Each row was made from one small tree. The marks that hang from a mark follow it in brackets, in the order of their numbers. Every link used is in the known rows. Write each row's tree.
Known rows
Q_955{Q_854{Q_307 Q_992}}: [ 154,   25,    6,  110, -190,  371,  -15,  -82,  168,  304,  169, -371,
 -135, -109, -275,  116,  -76,  318, -211, -478,  363,  419,  270,   10,
 -381]
Q_333{Q_854{Q_307 Q_783 Q_955 Q_992}}: [ -22,   53, -239,  309, -141,  139,   30,   35,  165,   32,  -36,  -71,
 -214, -320,  168,   -5,  108,  719,  156, -500,  460,  439,  -49,   13,
 -266]
Q_602{Q_822{Q_115 Q_546}}: [-202,  -74,   24, -208, -113,  581,   67,  167,  185,  236,  163,  -79,
  -48,   34, -249,  -42, -152,  -69,  191,   17,  159,   37,  212,  176,
 -300]
Q_783{Q_822{Q_546 Q_955{Q_854}}}: [  85,   11,  -19,  120,  217,  581,   67,   -8,   23,  392,  139,  -60,
  -11,   13, -193, -209,  -14, -210, -256, -253,  149, -107,  362,  169,
 -196]
Q_783{Q_822}: [  14,  -26,   79,   68,  -21,  565,  142,  197,  415,  282, -283, -353,
  -79, -176, -449,   86, -153,   65, -238, -336,  256,  283,  439,    7,
 -201]
Q_822{Q_115 Q_546 Q_955}: [ -91, -103, -162, -123, -119,  511,  196,  -21,   97,  264,  114,  -68,
  -49,  100,   68,  -20, -213, -367,  138, -199,  171,  -70,  304,  221,
 -276]
Q_854{Q_783 Q_955}: [ -48,   89, -167,   60,  -99,  367,  185,  136,  313,   95,  -68, -208,
 -172, -269,  -85,    9, -111,  406,   57, -365,  269,  366,  155,  122,
 -326]
Q_743{Q_312{Q_783{Q_822{Q_955}}}}: [ -71, -182,   85,  338, -183,  625,  296,  270,  380,  575,  -52, -227,
 -150,   -1, -404,   59,   23,  -23, -264, -645,  100,  -27,  412, -250,
 -259]
Q_602{Q_822{Q_955}}: [ -11,   11,  121,   30, -135,  445,   76,  158,  249,  242,   20,  -57,
 -256,  -24, -299,   58, -146, -101, -132, -205,   37,   79,  416,   89,
 -310]
Q_783{Q_822{Q_546}}: [ -55,   10,   21,   37,   49,  586,  169,  132,  321,  284, -114, -178,
   11, -121, -437,  -11, -151,  -46, -126, -303,  261,  119,  324,   86,
 -115]
Q_546{Q_822{Q_115 Q_955{Q_854{Q_307}}}}: [  66,   89, -107,   38, -287,  485,  -81,   45,  -20,  333,  -22, -125,
  -59,  136,  -17,   55, -196,   11, -120, -368,  111,  184,  531,  103,
 -443]
Q_333{Q_854{Q_783{Q_822{Q_955}}}}: [ -26,  -62, -108,  209,  180,  404,   -1,  160,  180,  141, -283,  -78,
 -253, -263,   54, -174,  166,   71, -147, -304,  154,   82,  306,   27,
  -84]
Q_115{Q_822}: [ 131,  203,  131,  -38, -121,  460,  142,  187,  370,  179, -232, -432,
  -18, -106, -309,  247, -236,  112,  -16, -277,   65,  315,  388,  191,
 -353]
Q_176{Q_312{Q_783{Q_822}}}: [  36, -121,   25,   71,   20,  581,  241,  238,  451,  435, -148, -424,
   50, -191, -656,   11, -168,   70, -141, -236,  207,   75,  554, -109,
 -113]
Q_854{Q_307 Q_955 Q_992}: [  37,   82,  -71,  266, -333,  274,  198,   47,  282,  177,   13, -190,
 -110, -151, -118,  211, -201,  530,   74, -576,  496,  442,   99,    8,
 -378]
Q_333{Q_854}: [ 175,  -28,  -49,  -64,  -81,  377,   24,  -11,  388,  208, -252, -214,
 -109, -228, -289,  147,   20,  -12, -216, -233,   77,  334,  397,  143,
 -170]
Q_312{Q_783{Q_822{Q_546 Q_955{Q_854}}}}: [ 106,  -44,  -53,  156,  193,  707,  271,   37,   55,  544,  188,  -61,
   93,   94, -286, -289,   49, -138, -199, -374,  133, -199,  437,   41,
 -251]
Q_333{Q_854{Q_752 Q_783 Q_955 Q_992}}: [  61,   -4, -210,  249,  -35,  110,   59,  -52,  441,  -48,    5, -264,
 -231, -461,  308, -100,   79,  576,  130, -428,  334,  355,  -11,   77,
  -81]
Q_312{Q_783{Q_822{Q_546}}}: [ -21,  -46,  -15,   96,   -6,  711,  368,  176,  363,  435,  -37, -170,
  112,   -8, -507,  -78,  -93,   45,  -58, -411,  240,   35,  421,  -42,
 -158]
Q_822{Q_546 Q_955}: [   1,   35, -100,   -4, -106,  457,  195,  -55,  167,  256,   81,  -18,
 -104,  -11, -184,   23, -208, -315,  -79, -344,  101,   12,  359,  204,
 -207]
Q_955{Q_854{Q_307 Q_752 Q_783 Q_992}}: [  74,   63, -113,  105, -126,  249,  -75,   -4,  256,  154,  240, -594,
 -295, -296,  -24,   -3,  -73,  544,  -23, -636,  348,  403,   90,   18,
 -249]
Q_176{Q_312}: [  57,  -26,  -16, -136, -127,  345,   47,   48,  388,  251,  -85, -419,
  -94, -276, -529,  166, -290, -103, -178, -131,  132,  250,  450,  119,
 -146]
Q_854{Q_783{Q_822{Q_115 Q_955}}}: [-231, -154, -118,   58,   35,  552,  110,  265,  143,  180, -182, -278,
 -200,  -72,  169, -177,  -73,   23,   88, -265,  288,   29,  272,    0,
 -262]
Q_822{Q_115 Q_955}: [ -17, -143,  -87, -120, -193,  483,  173,   47,  201,  252,  -61, -242,
 -133,   35,   42,   90, -208, -258,   25, -234,  159,   86,  405,  139,
 -341]
Q_115{Q_822{Q_546 Q_955}}: [  47,  219,   20,   41,  -39,  432,  201,   75,  125,  201,   13, -107,
   -3,   67,  -89,   67, -226, -185,   98, -319,   11,  -19,  312,  290,
 -280]

Which tree is each row?
[  88,   18,  -17,   35,  201,  474,  -53,  161,  384,  216,  -36, -623,
 -199, -336, -164, -174,   -5,  329, -201, -389,  181,  219,  269,   62,
 -133] | Q_955{Q_854{Q_752 Q_783{Q_822}}}
[ 153,  114, -122,  -54,  -71,  305,  -73,   93,  294,  206,  109, -647,
 -277, -272, -144,   52, -102,  416,  -40, -590,  148,  344,  185,  152,
 -286] | Q_955{Q_854{Q_307 Q_752 Q_783}}
[ -62,   17, -102,   -6, -349,  510,   71,   64,  250,  211, -199,  -65,
  -71,   51,  -21,   86, -297, -172,  -59, -281,   88,  184,  615,   54,
 -303] | Q_546{Q_822{Q_115 Q_955}}
[  31,  156, -196,   99, -202,  192,  143,  232,  412,   65,  -19, -479,
 -258, -319,    5,  135, -211,  634,  247, -694,  289,  392,    7,  154,
 -273] | Q_854{Q_307 Q_752 Q_783 Q_955}
[ -72,  -34,    5,  211,  153,  494,  -54,   33,  171,  198,   50, -338,
 -152, -290, -146, -255,   85,  395, -254, -321,  430,  298,  221, -124,
 -221] | Q_955{Q_854{Q_783{Q_822} Q_992}}
[ 171,  169,  -43,  116, -179,  488,  -56,  -72,  154,  314,  -61,  -38,
  -82,  -26, -241,   -5, -145,  -96, -443, -331,  -22,  207,  678,   82,
 -303] | Q_546{Q_822{Q_955{Q_854}}}
[ -98,  -37,  -80,  324,    3,  298,  -74,  156,  211,   98, -221, -225,
 -244, -321,  -43,  -44,  149,  566,  -21, -493,  470,  385,  113, -159,
 -105] | Q_333{Q_854{Q_307 Q_783{Q_822} Q_992}}
[ -44,  151, -207,  104, -210,  287,  140,  234,  226,  119,  -60, -246,
 -204, -227, -102,  116, -154,  581,  161, -572,  337,  432,   65,  108,
 -399] | Q_854{Q_307 Q_783 Q_955}
[ -82,   45, -215,   -1, -128,  513, -133,   22,    7,  205,   20,  -82,
 -144,  -36,  153, -201,  -73,   30, -135, -219,   78,  147,  508,   71,
 -363] | Q_546{Q_822{Q_115 Q_955{Q_854{Q_783}}}}
[-161, -132,   46,  214, -148,  673,  281,  247,  392,  564,   66, -193,
   14,  -32, -592,   21,   13,   34, -162, -561,  162,   15,  276, -191,
 -179] | Q_743{Q_312{Q_783{Q_822{Q_546}}}}
[  34,  -91, -151, -185,   41,  544,   51, -122,  -60,  351,  310, -106,
   -7,  128,   85, -181,  -79, -353,  -10, -103,  118, -110,  301,  285,
 -344] | Q_822{Q_115 Q_546 Q_955{Q_854}}
[  66,   25,  -93,  -15, -187,  557,  -69,  -30,   80,  305,  -38,  -99,
  -35,   68,    3,  -59, -159, -155, -218, -178,   32,  122,  619,  107,
 -380] | Q_546{Q_822{Q_115 Q_955{Q_854}}}
[   5,  -27,  -78,  140, -240,  496,  -57, -157,   59,  257,   97,  -48,
  -35,   35,  133, -111, -125,  -38, -203, -231,  218,  181,  528,  -28,
 -354] | Q_546{Q_822{Q_115 Q_955{Q_854{Q_992}}}}
[ 174,  -63,   70,  285,  127,  404,   52,  -55,  310,  275,  106, -429,
 -162, -172,   34, -163,  -48,   71, -247, -472,  283,   49,  321,  -19,
 -131] | Q_783{Q_822{Q_955{Q_854{Q_752 Q_992}}}}
[-193,  157, -196,  236,   44,  403,  167,  296,  122,  154,  -24,  -86,
  -72, -177, -106, -106,  -99,  558,  219, -531,  433,  208,  -27,   89,
 -242] | Q_854{Q_307 Q_783{Q_822{Q_546}} Q_955}
[ 203,  -23,  -63,  137, -220,  149,    2,  -38,  463,  128,  -85, -446,
 -216, -290,  -52,  223,  -55,  347,   13, -594,  289,  412,  200,   43,
  -88] | Q_333{Q_854{Q_307 Q_752 Q_992}}
[ 183,  293,   18,   72,   16,  401,   27,   74, -135,  314,  188, -166,
    3,  151,  -77,   39, -127,   16,   72, -402,   34,   -3,  252,  348,
 -421] | Q_115{Q_822{Q_546 Q_955{Q_854{Q_307}}}}
[ 141,   48,  -97,  -24,   46,  492,   70, -141,    6,  357,  284,  -63,
  -44,   28, -166, -119,  -69, -290, -222, -253,   50,  -33,  357,  259,
 -281] | Q_822{Q_546 Q_955{Q_854}}
[-305,  -54, -230,   75,  128,  545,  184,  243,  123,  130,   -5,  -89,
   11, -146,  156, -271,  -71,  316,  329, -203,  431,   54,  -23,  129,
 -258] | Q_854{Q_783{Q_822{Q_115 Q_546}} Q_955}
[-110,   20,  -28,  289,  -97,  285,   65,  228,  431,   83,  -96, -581,
 -297, -345,  -58,   33, -134,  607,   94, -735,  494,  362,   81, -154,
 -102] | Q_854{Q_307 Q_752 Q_783{Q_822} Q_992}
[ 109,  184,   54,  190,   68,  416,   58, -143,  -51,  235,  303, -102,
   28,   50,   75, -137,  -58,  -35,  -18, -250,  170,   -7,  248,  210,
 -326] | Q_115{Q_822{Q_546 Q_955{Q_854{Q_992}}}}
[ -33, -144, -138,   -1,  -12,  489,   54, -247,  -73,  290,  422,  -55,
  -14,   90,  223, -221,  -52, -224,   16, -159,  307,  -66,  221,  143,
 -323] | Q_822{Q_115 Q_546 Q_955{Q_854{Q_992}}}
[ 185,  124,  -89,   70, -264,  236,  203,  173,  484,  182,  -89, -472,
 -144, -192, -139,  297, -300,  440,  149, -664,  248,  361,  155,  195,
 -296] | Q_854{Q_307 Q_752 Q_955}
[-204,  -76,   -2, -121, -114,  534,   94,  134,   67,  244,  219,   71,
 -116,  119,  -21, -114, -148, -257,  197,  -40,  105, -154,  286,  191,
 -305] | Q_602{Q_822{Q_115 Q_546 Q_955}}
[ 254,  203,  113,   42,   36,  463,   26,   62,   74,  286,   16, -329,
  -46,   35,  -77,   27,  -82,  -53, -153, -243,  -38,   89,  423,  263,
 -423] | Q_115{Q_822{Q_955{Q_854}}}
[   5,   61, -107,  111, -124,  339,  -79,   -9,   70,  199,  198, -362,
 -235, -228, -127,  -19,    1,  513, -113, -511,  400,  435,  117,  -30,
 -368] | Q_955{Q_854{Q_307 Q_783 Q_992}}
[ 235,   29,    0,   82, -188,  276,   -7,  -66,  351,  256,  183, -605,
 -183, -204, -174,  139, -155,  365, -122, -618,  314,  378,  218,   54,
 -272] | Q_955{Q_854{Q_307 Q_752 Q_992}}
